Each row was made from one walk, in order. Every step used is in the known rows, and no mark comes twice. Write each row's walk.
Known rows
sugog > zese: [-21.0  19.9  -5.6   4.3  44.0 -27.4 -11.1  23.8   7.2   7.4  -1.1  11.1
 -18.5  -1.4 -11.9  -8.4   6.9   1.5  -1.4]
luzeg > tutulag > nelo > sugog > zese > mimit: [-43.2  43.1  32.8  36.1  56.4  -3.0  -9.3  15.1 -28.4   2.6  22.9  21.4
 -12.1  -6.9 -30.2  25.9 -34.6  11.9 -10.4]
mulirer > nelo > sugog: [-27.2  -3.8   3.9   6.1  19.4  -8.1  13.1  -4.0 -23.7 -16.4 -13.6   8.6
   4.3 -11.6  12.6  13.9  14.3  -2.5   7.1]
mimit > nelo > sugog: [-57.9   4.0  43.5 -42.8  23.8 -15.0   7.2 -21.1 -20.6 -13.8   8.5   4.4
   3.9  12.8  -4.5 -28.2   2.5   6.8   1.6]
mulirer > nelo > mimit > luzeg > tutulag: [ 48.8 -37.4  15.7  37.0  -5.1  -9.6  -1.2  -8.0  39.9 -20.6 -25.9   9.0
   3.8  -8.8  20.9   5.6   9.3  10.5   2.8]
mimit > nelo: [-37.6  21.9  41.0 -41.2  28.1 -20.7   8.9  -6.8  -0.1 -14.1   2.0   4.5
  -2.6  21.2   5.4 -36.6  19.4  -1.4   5.5]
mulirer > nelo > mimit: [ -6.0 -30.9 -16.0  18.2  26.5 -22.7  19.9   8.7  18.1 -18.7 -26.2   4.3
 -11.5  -1.9  13.6  15.2  21.0   0.5  -6.8]
luzeg > sugog: [ 18.8   4.8  -1.7 -32.5  25.6  23.6  -3.1   1.1  -4.9   2.8 -33.3 -16.2
  13.3   2.7   3.7  -9.6  21.4 -11.9  -0.7]
luzeg > sugog > nelo: [ 12.9  10.0   8.9 -50.8  34.1  36.6 -13.4 -24.7 -16.8   8.5   1.1 -23.8
  15.5 -15.8  32.9 -31.2  24.1 -27.1   7.8]
tutulag > nelo > mimit > luzeg > sugog: [ 48.2 -50.2 -30.7 -44.3 -37.2  34.8   9.3  -0.9   6.5   6.1 -13.3 -20.3
  16.7  10.1 -17.4  21.6   8.9   9.4   9.2]
mimit > luzeg > tutulag > nelo > sugog > zese: [ -0.9  -8.8  38.8   2.2   3.5  -1.9 -19.5   7.9  -7.9  14.7  21.1  22.1
  11.1 -11.1 -33.5  14.3 -21.1  23.1  17.5]
luzeg > tutulag: [ -8.0  12.9  54.8  -1.8  52.2  -5.7 -19.0   2.8  26.9  -7.2 -21.3  10.3
   2.8  -4.9  15.5 -28.6   1.9  -4.6 -12.7]
nelo > mimit > luzeg > tutulag: [ 37.2 -37.7  19.2   6.2  -5.9  -2.1 -19.7 -11.7  58.7 -10.1 -20.2  -0.3
   3.1   3.5  13.8 -18.8  -7.1   8.1 -12.0]
mulirer > nelo > sugog > zese > tutulag: [-17.3  15.3 -13.9  56.1 -30.0 -17.7   5.1  22.1 -44.0   6.5  12.8  14.7
   2.4 -15.8 -10.2  33.4   2.0  -1.2  18.5]
mulirer > nelo > mimit > luzeg > sugog > zese: [ 73.9 -40.4 -53.3  36.2 -18.9   0.2   3.0   8.7   1.3   5.2 -24.5  -9.4
  -0.7 -10.0 -12.3  39.2  24.1  12.5  22.5]
mulirer > nelo: [ -7.5  17.5  -0.1  12.3  26.9 -15.2  17.0   7.7  -1.7 -17.9 -20.4  10.6
  -3.3  -1.9  21.6   1.0  27.9  -7.5  11.4]
sugog > nelo > mimit: [-18.2 -24.8  -2.9 -32.8  33.3   0.4  -8.0 -20.7  25.0  -3.6  16.4  -8.8
  -7.6  -9.0  34.7 -31.5   8.8 -15.1 -16.0]
nelo > mimit > luzeg: [ 27.0 -38.3 -33.8 -19.8 -33.9  -0.3  -2.5  -8.2  46.6  -8.4 -14.7  -9.0
  -1.9  10.6  13.4 -12.6   3.5   3.3 -10.3]
mimit > nelo > sugog > zese > tutulag: [-49.6  19.9  24.9   7.7 -25.8 -25.1   1.0   9.5 -41.7  12.6  33.9   7.1
   3.5   6.4 -25.5  -5.8  -9.5   8.5  11.9]
tutulag > zese > mimit > nelo > sugog: [-73.4  44.1  22.3   3.6  21.0 -17.1  15.8 -46.8 -34.8  -8.0  19.5  -6.1
 -17.5   6.7  17.2 -26.2 -18.3 -12.8 -31.0]
tutulag > nelo > sugog: [-56.0  -8.0  17.3 -44.6  17.0   6.0  13.0   5.9 -23.9  -1.1   9.2   8.6
   8.4   3.5 -15.3   7.0  -6.3   3.2   0.9]
tutulag > nelo > mimit: [-31.3 -32.1  -5.5 -33.8  24.3  -8.4  17.8  16.5  18.4  -5.1  -1.4   6.0
  -7.9  11.2 -13.4   8.1   4.4   8.0  -9.1]
zese > mimit: [-15.9  58.0 -19.7   7.0  23.4   6.2   4.4   0.6   6.3 -14.6  -6.3  -4.6
 -16.5  10.8  24.9 -10.4  -3.9 -16.9 -17.8]

Write each row's walk
[ 64.2 -48.0 -37.9 -24.1 -36.5  28.8  -4.8 -15.5  25.9   1.3 -35.9 -29.5
  11.4   3.3   4.6  -0.5  13.3   0.8  -1.2]	nelo > mimit > luzeg > sugog
[ 21.0  49.4  22.4   6.1 -14.7  22.7   0.2  -2.4  10.3 -11.7   9.7   8.3
   2.5  13.5  10.5   0.8 -18.2  -1.5   1.8]	zese > mimit > luzeg > tutulag > nelo
[-36.9  73.6   6.6  14.4  40.4 -29.2   8.2   8.4 -15.2  -9.1  24.1   8.0
 -31.5  18.3 -10.1 -13.5  -0.6   2.1   2.0]	sugog > zese > mimit > nelo
[ 30.8 -40.4  15.6  51.4   2.5 -21.5   0.2 -27.3  35.6  -5.8 -24.5   4.0
  -6.2 -17.4  34.0  -8.0   4.4  -1.7 -13.3]	mulirer > nelo > mimit > luzeg > tutulag > zese
[-29.6  13.3 -12.2  24.8 -27.3 -10.0 -10.6  20.3 -25.0  16.2  16.0   3.5
   5.0  -5.8 -18.0   7.2 -14.0  -1.9  -2.1]	nelo > sugog > zese > tutulag
[ 19.6  53.3  12.4  34.1   2.7   2.1  -8.2  16.7   8.3   2.8  23.9  17.3
 -13.0   4.5 -13.4  14.4 -23.0   8.5  10.3]	sugog > zese > mimit > luzeg > tutulag > nelo
[ 21.3 -41.9  20.8  21.5   4.4 -13.6 -16.2 -31.3  53.6   5.5 -19.6  -4.4
  -6.6 -10.9  26.6 -32.6 -12.4  -2.8 -32.1]	nelo > mimit > luzeg > tutulag > zese
[-25.5  46.0 -31.2  61.9  26.7 -16.0   9.1   9.7 -37.6 -14.2   6.2  12.6
 -23.2 -10.6  -3.5  36.4  -6.4   1.1   2.5]	mulirer > nelo > sugog > zese > mimit
[-56.3  -1.5   5.6 -18.0  37.4 -15.6   3.7  24.1 -30.6  14.2  23.2  18.8
  -3.6  -1.6 -41.5  22.2  -8.4  14.6   7.9]	tutulag > nelo > sugog > zese
[ -8.9  32.3 -13.6  30.9 -20.2 -16.2  -7.9  34.4  -5.3  14.8  11.7   6.1
  -4.1  -0.2  -9.4  -2.8   0.1  -7.2   2.8]	sugog > zese > tutulag
[ 45.8 -44.3 -39.9 -15.4 -21.4  11.3   1.4  19.4   2.1  21.0  -3.0  -9.6
   2.8  -1.6 -40.7  32.7   6.9  20.0  15.7]	tutulag > nelo > mimit > luzeg > sugog > zese
[ 32.2 -36.1  30.3 -14.6   6.0   8.5 -27.9 -37.7  47.5  -2.1  13.2  -4.9
   7.9 -15.6  41.2 -39.7  -2.1  -8.5  -2.6]	sugog > nelo > mimit > luzeg > tutulag
[-21.5 -14.2 -21.5  17.6 -20.6 -18.8   9.4  45.4  -3.8  17.7  24.2  10.9
  -9.4   4.7 -35.2  28.6 -13.1   9.4  -4.7]	sugog > zese > tutulag > nelo > mimit
[ 75.1 -47.0 -42.1   6.5 -33.9  20.5  12.2  -7.5   8.6  -9.6 -36.9 -21.0
  13.0  -2.9  10.1  25.3  29.8   2.5  16.1]	mulirer > nelo > mimit > luzeg > sugog
[-18.4 -21.3 -12.4  -8.1 -40.5   0.0  21.5  29.0   1.2   2.4   9.9   2.7
   7.1  11.2 -12.3  15.0  -6.0   0.2 -10.2]	zese > tutulag > nelo > mimit
[ 16.2 -25.6 -30.3  10.5 -27.5   9.1   7.7  43.3 -23.1  27.5   4.4  -9.5
   5.6   2.0 -44.3  41.8  -2.1   9.8   1.2]	luzeg > sugog > zese > tutulag > nelo > mimit
[ 46.1  38.4 -42.7  11.0 -33.2  34.1   2.5 -38.5  -7.4   6.7 -19.4 -34.4
  -4.1  -0.1  31.5 -12.0  -1.9 -25.5 -14.7]	tutulag > zese > mimit > luzeg > sugog
[ 70.6  16.5 -39.6  16.0 -82.7  25.8 -15.9  14.9 -14.8  26.9  -1.6 -20.1
  16.7  -3.9 -12.7   7.8   7.8  -6.4  25.3]	mimit > luzeg > sugog > zese > tutulag
[ 54.5   3.5  -8.5 -50.9 -25.1  49.2 -17.1 -40.4  -5.2  10.9   7.4 -30.1
  22.7 -14.0  38.7 -31.7  24.5 -24.8  22.7]	mimit > luzeg > sugog > nelo
[ -3.3 -16.5  49.2 -25.0 -15.0  19.7  -9.0  -9.6  -0.8  -1.4   7.3  14.8
  23.4  -4.1  -9.7  -0.8 -18.7  13.9  12.3]	mimit > luzeg > tutulag > nelo > sugog
[ 12.3 -40.2 -22.7 -36.2 -35.8   4.7  14.7   3.3  28.3  -3.7   4.1   0.7
   1.7  13.2  -7.5   8.4   0.1  11.8  -1.4]	tutulag > nelo > mimit > luzeg
[-38.2   2.3  -4.9   0.0  37.5 -19.4 -14.1  10.1 -12.9   8.5   3.6   9.5
 -10.6  -7.9 -21.0   2.0  -7.2   7.1  -2.5]	nelo > sugog > zese
[-43.3   6.4   9.0 -23.9 -45.8  15.5  15.5  14.9 -37.9   8.5  21.0   5.5
  22.2   3.5 -11.3  16.0 -12.9  -3.3   4.9]	zese > tutulag > nelo > sugog
[ 27.5  51.5 -36.8   3.9 -41.1  19.6  -0.2 -17.0  17.2 -15.5  -3.8  -8.6
  -5.6  15.1  27.9 -13.8  -6.1 -13.9  -2.1]	zese > mimit > luzeg
[-63.7  42.8  73.5  27.5  51.5 -17.6  -4.4 -47.0 -22.7 -10.6  11.5   0.5
 -13.0  -0.5  18.0 -35.6 -28.5  -7.4 -30.3]	luzeg > tutulag > zese > mimit > nelo > sugog
